Each row comes from the steps of one path. Every step used is in the known rows, and no mark comes twice. Write the path behind each row, first mark first.
Known rows
telu -> gesu -> fura -> zulop -> nozo -> kube: [ -4 -11 -14 -21  19   6  17 -20 -11   6   9 -13  15  -4  20  16  -2  20
  -1  19  11   8  -5  -5  34  -7   9]
telu -> gesu -> fura: [  2  -5  -7   0   8   0   7   2   3   7   7  -6  15  -7  11  -2   2  -9
   3 -16  -9 -19 -11   2  13  -3  16]
kube -> telu: [  0 -11   1  -9  -6  -1   3  10  14 -10  -5   1 -16   0   5  -7  -2   4
   1  -6  -1   5   4 -10  -6  12   7]
gesu -> telu -> zulop -> nozo -> kube: [ 15   8  -9   2   4  11  13  -5  -6   8   9   2   4  -1   1  14   0  18
  -1  18  17  17   7 -24   9 -10 -22]
nozo -> kube -> fura: [ 11  -4  -2 -18   5  12   7  -5  13 -27  -4   8  -6   5   1  -1   7  -4
  -1  12  10  22   2   7  -8  -7 -21]
zulop -> nozo -> kube -> telu: [ 12 -13  -3 -25   4  14  20  -7   9 -16  -5  -3 -14  -1  14   8  -5  29
   8  23  11  22   5 -18   9   6  -5]
kube -> fura -> gesu -> telu: [ 30  -5  16   6  -8  -3   0   3  -3 -17  16   0  12  -4 -17   4  23 -14
 -11  -2   6  -3   3  18 -23  -9 -19]
gesu -> telu -> kube -> fura: [ 12   4  10 -11 -11  -1 -19 -10   2 -29  -3  -1  -9  -1 -17  -4   5 -13
  -7  -4   0  16   8  11 -12 -20 -13]
nozo -> kube -> fura -> gesu -> telu: [ 27  -4   6  -7  -3  10  13  -3  -1 -23  19  -1  10   1 -10  12  23 -11
  -9  14  13  12  -7  18 -14 -10 -28]
kube -> telu -> gesu: [ -2 -12   1  -1   2  -3   6   4  21  -3   6   2  -1   2  16  -9  -4   2
   1 -12   1 -16   5  -7  -3   5  22]
telu -> gesu -> fura -> zulop -> nozo: [ -3 -12  -3 -10  13  -5   6 -14 -12  11   7 -10  16  -6  12   6  -4  17
  -3   4   6  -9   6  -6  28  -5  16]
kube -> nozo: [-11   7   3  12  -3  -2 -19  -1   2  -1 -10  -7 -12  -3  -7  10  -6  -2
  -9   5  -2  -9   5   7  -1   5   1]
gesu -> fura -> kube: [  5   6 -10   5  -2   0  10   0  -5  -1  -1   6   7 -12  -8  -7  -3  -9
  23 -22 -13  -8 -11  -4  -1  -6   0]
fura -> kube -> nozo -> zulop: [ -8  14   1  21  -5  -3 -14 -14  -8 -11  -1   3  -7   2 -12   8   3  -6
  17  -8  -8 -18  21   7 -16 -15   5]
telu -> gesu -> fura -> zulop: [-14  -8 -10  -4   9  -7  -2  -5  -6  12  13 -10  13  -2   9  -1  -2  -4
  -7 -10   1  -9  -7   3  19  -1  23]
telu -> gesu -> fura -> kube -> nozo: [-15   9  -7  21  11  -5   3 -11   0  15   1  -2   9 -15   1  -3 -12 -11
  13 -27 -13 -41  -9  11   6  -5  21]
gesu -> fura: [  7  -2  -3  -8   1   3   4   8  -5   1  -2  -7   2  -5  -3  -1   3  -8
   2 -10  -9   2  -9   0   9   4  -1]
nozo -> kube -> fura -> zulop -> telu -> gesu: [-13  -2  -7 -24   9   5  10 -23  19  -4   3  12   8  14  17 -11   4  -6
 -18   6  17   3  -4  17   1  -6  10]
telu -> kube: [  0   3  -2 -13 -18  10 -18   3   2 -22 -15  -5 -14  -7   0   6  -2  -2
   3   4  -5  12   0  -2   1  -6  -4]
nozo -> gesu -> telu -> zulop: [ -4   8   1  17   4 -19 -11  20   0  25   4   8   8   5 -11 -11  -7  -8
 -11 -12   1   8   7  -7 -11   1 -11]
zulop -> fura -> gesu -> telu: [ 21  -2  10  33 -15   5  -3   7  -6 -12  31  -8   7   7 -12  10  23  -8
   0  13   2 -10 -17   2  -9   3  -7]
fura -> kube: [  3  10  -5  15  -8  -1  -2  -6   5 -12   0  13   3  -9  -8  -5  -4  -6
  20 -10  -2  -6   1  -7 -16 -10  -2]
zulop -> fura -> gesu -> telu -> kube -> nozo: [ -2   6  12  23 -22  11 -22   3 -14 -16  13 -25 -16   2 -13  18  14  -9
  -9  15  -7 -13 -17  17   1   1  -3]
fura -> zulop -> nozo -> gesu -> telu: [  1  -1  10   1  10 -27 -21 -11 -15   8   4  -3  10   4 -10   8 -12  17
 -14  22  13  22  16  -3   3  -6  -3]
nozo -> gesu -> telu -> zulop -> fura: [ -2   4   5  34   3 -11 -10  23   2  16  16   9   2  20  -9 -16  -2  -8
  -5  -6  -2   7  -4  -9  -9   8 -10]
nozo -> gesu -> telu: [  6   6   7  13   3 -23 -17   3   0   4   4   1   9   5 -13  -1  -8  -9
 -11   3  -2  13   2   5 -11  -2  -5]

Which path is each row?
[  6  -7   3 -10  17  -4  14  28  -9  32 -17   1   5  -7   4  -8  -8  14
   3 -12  -7   9   8 -15  14  11 -13]  telu -> zulop -> nozo -> gesu -> fura
[ 15   0  -4 -13   4  16   9 -12   1 -16  -5   0  -1  -3   9  19  -2  23
   8  33  12  18   4 -13   9  -6 -15]  zulop -> nozo -> kube
[ -6  -7  -1  -8   8 -16  17  17   4  10 -14   6  -4  -7  -1 -23 -14  -7
  21 -33 -20   2  -9  -1  -5  13   9]  nozo -> gesu -> fura -> kube -> telu
[ -6 -11  -1  13  -5  12  10  32  15   3   7   9 -23  15   6 -23   4   6
   8 -15   0   0  -2 -24  -5  22   3]  kube -> telu -> zulop -> fura
[-14   2 -10 -19  -5   1   4  -5  -7  18  -5  -2   2  -1   2  -8   3  -9
 -15  -8  -5   5 -15   6  17  10  16]  gesu -> fura -> zulop -> telu
[  7  -6   4  25 -14  19   9  35  -2   3  18   3  -2   7   2  -1  22  -1
   4  -3   2 -14 -11 -12  -9  16 -15]  telu -> zulop -> fura -> gesu
[-13  -4  -6  -5   9 -12  24  34   3  31 -12  14  -6  -7   2 -31 -14  -7
  19 -48 -16   0  -3 -13  -5  18   2]  nozo -> gesu -> fura -> kube -> telu -> zulop
[ -4 -20 -11 -38  11  10  25  -7 -10   0  -3 -14 -12  -3  13   8  -3  27
  -1  16  10  30  -4 -13  31  13   3]  gesu -> fura -> zulop -> nozo -> kube -> telu
[ -7  14   5  -2  -9   6 -13 -12   3   3 -13  -2  -8  13  -1   6  13  -9
  -9   0  -8 -15  14  13  -7   0  17]  kube -> nozo -> zulop -> telu
[ -8  -7   8 -10  11 -17 -15  -2 -10   6 -12   0   2   2   0   5 -13  22
  -6  21   9  23  19  -5   6   4  -5]  fura -> zulop -> nozo -> gesu
[-19  16  -7  11   3  -1  11 -17   9  27  -8   5  10 -12   6 -14 -13 -19
   5 -30 -18 -48 -16  17   5  -1  32]  zulop -> telu -> gesu -> fura -> kube -> nozo
[ -1  -8  -9 -20   0  12  15   3  14 -16   0  -1 -17   3  11   3  -2   9
   2   9   6  20  -7  -9   1   9  -1]  nozo -> kube -> telu
[ -1  -1  13  10 -21  22 -18   7 -17 -27   4 -24 -21  15  -2  24  29  -3
   5  14 -12 -14   2  15  -5   1  -1]  telu -> kube -> nozo -> zulop -> fura -> gesu
[-44  10   2 -20  -8  -9 -32  -5  -4  15 -35  -9 -20   2   1  -4 -19  -7
 -27   7  -9   9   0  26   6  13  12]  fura -> zulop -> telu -> kube -> nozo -> gesu
[  0  -7   3  -7   1  -2 -10 -11 -11  -7  -3  -4   0  -4  -2  12  -4  24
  -3  20  16  13  18 -11   9  -4  -2]  fura -> zulop -> nozo
[-19  13   4  19   7 -18 -17   0   2   8 -17   8  -5  -5 -11  -5 -23  -8
   9  -9 -11  -9   4  11 -15   3  -1]  fura -> kube -> nozo -> gesu
[-14  20   5  32   5 -27 -23  -9  -3  11  -3   5   3  -4 -23  -3 -21 -14
   1  -9  -6 -11   3  14 -17  -7   0]  fura -> kube -> nozo -> gesu -> telu
[  1   4  -6  -8   2   4  16  -4  11  21  -2   3  16  -3  15 -13   1 -16
  -6 -19 -13 -26 -19   8  13   3  27]  zulop -> telu -> gesu -> fura
[  6  10  -1  -1 -18   0 -22  -8  -4 -19   1  -9  -7  -4 -11   8   0  -8
  -4   5  -2  12  -1   1  -1 -14  -4]  gesu -> telu -> kube
[ 21  -3   0  -1  -2  12  20  14  -1  -3  19   6   7   1  -6   5  25  -7
 -11  -1  15   6  -2   5 -15  -6 -34]  nozo -> kube -> fura -> gesu -> telu -> zulop
[  2   4  -1   1  14  -8  22  19 -10  30 -15  14   9 -11   0 -15 -15  10
  23 -26 -10  -2   6 -19   4   0 -13]  telu -> zulop -> nozo -> gesu -> fura -> kube
[ 21   2   7  15 -15  -2  -2   5  -9  -6  20  -7  13  -7 -13  17  18  -8
  -7   6   4  -7  -7   6 -11  -3 -10]  fura -> gesu -> telu
[  9  -3  14  -4  10 -11  -6   5   0   0 -18   5   2  -1   3   5 -11  18
   5  17  -1  13  16  -6  -2   4  -8]  zulop -> nozo -> gesu
[-16  13   1  39  -3   3 -11  -9   2 -10   3   5 -14   6 -12  -5  -7  -5
  18  -1  -6 -22  -7   0 -10   0   4]  zulop -> fura -> kube -> nozo
[ -3  12  -2 -21 -24  15 -10  -4   9  -9 -23   3 -11  -3   6  -3  -1  -8
  -4   0 -11   4  -8   4   0   0   5]  zulop -> telu -> kube
[-19   2  -7  -3  -5  -4  -6 -16  11  13   3   8  12   5  14  -9  -4  -5
 -16  -1   8 -16  -1   6   4   1  28]  fura -> zulop -> telu -> gesu
[ -1  11 -12   3  -1   2  22 -12  11  20   0  15  20 -10   9 -19  -4 -17
  16 -33 -16 -37 -20   5   2  -5  28]  zulop -> telu -> gesu -> fura -> kube
[ -4  -9   3 -10   4  -8 -13  -4   1 -16   0   6  -7   6  -9  -8   4  -2
 -11   0  12  18  16   8  -8  -5  -7]  kube -> fura -> zulop
[ 28  -1  13  29 -16   8  -4   2 -14 -19  38 -11   8  21 -11  17  40  -8
   6  13  -1  -9  -1   4 -15  -7  -3]  nozo -> zulop -> fura -> gesu -> telu
[-10 -20 -10 -23  12   5  16 -19   6  -4   8  -6  -2   4  27   9  -9  30
  -3  21  21  11   9 -15  18   1  16]  fura -> zulop -> nozo -> kube -> telu -> gesu
[-18   4   9   8  10 -16 -23   9   3   8 -20  -5  -7   2  -4   3 -16  -5
 -13   4  -7   0   7  16  -4  12  -2]  kube -> nozo -> gesu
[  9   2  -9  -9   5  20  18   6   1   5  -5   7  -3  -3  13   9   0  24
   6  17  14  15   9 -25   8  -3 -22]  telu -> zulop -> nozo -> kube
[ 22  -8   6 -23  11  13  13 -13   8 -26  -9   6  -4   2   4   7   4  18
   6  25  15  23  13  -4  -2 -11 -26]  zulop -> nozo -> kube -> fura
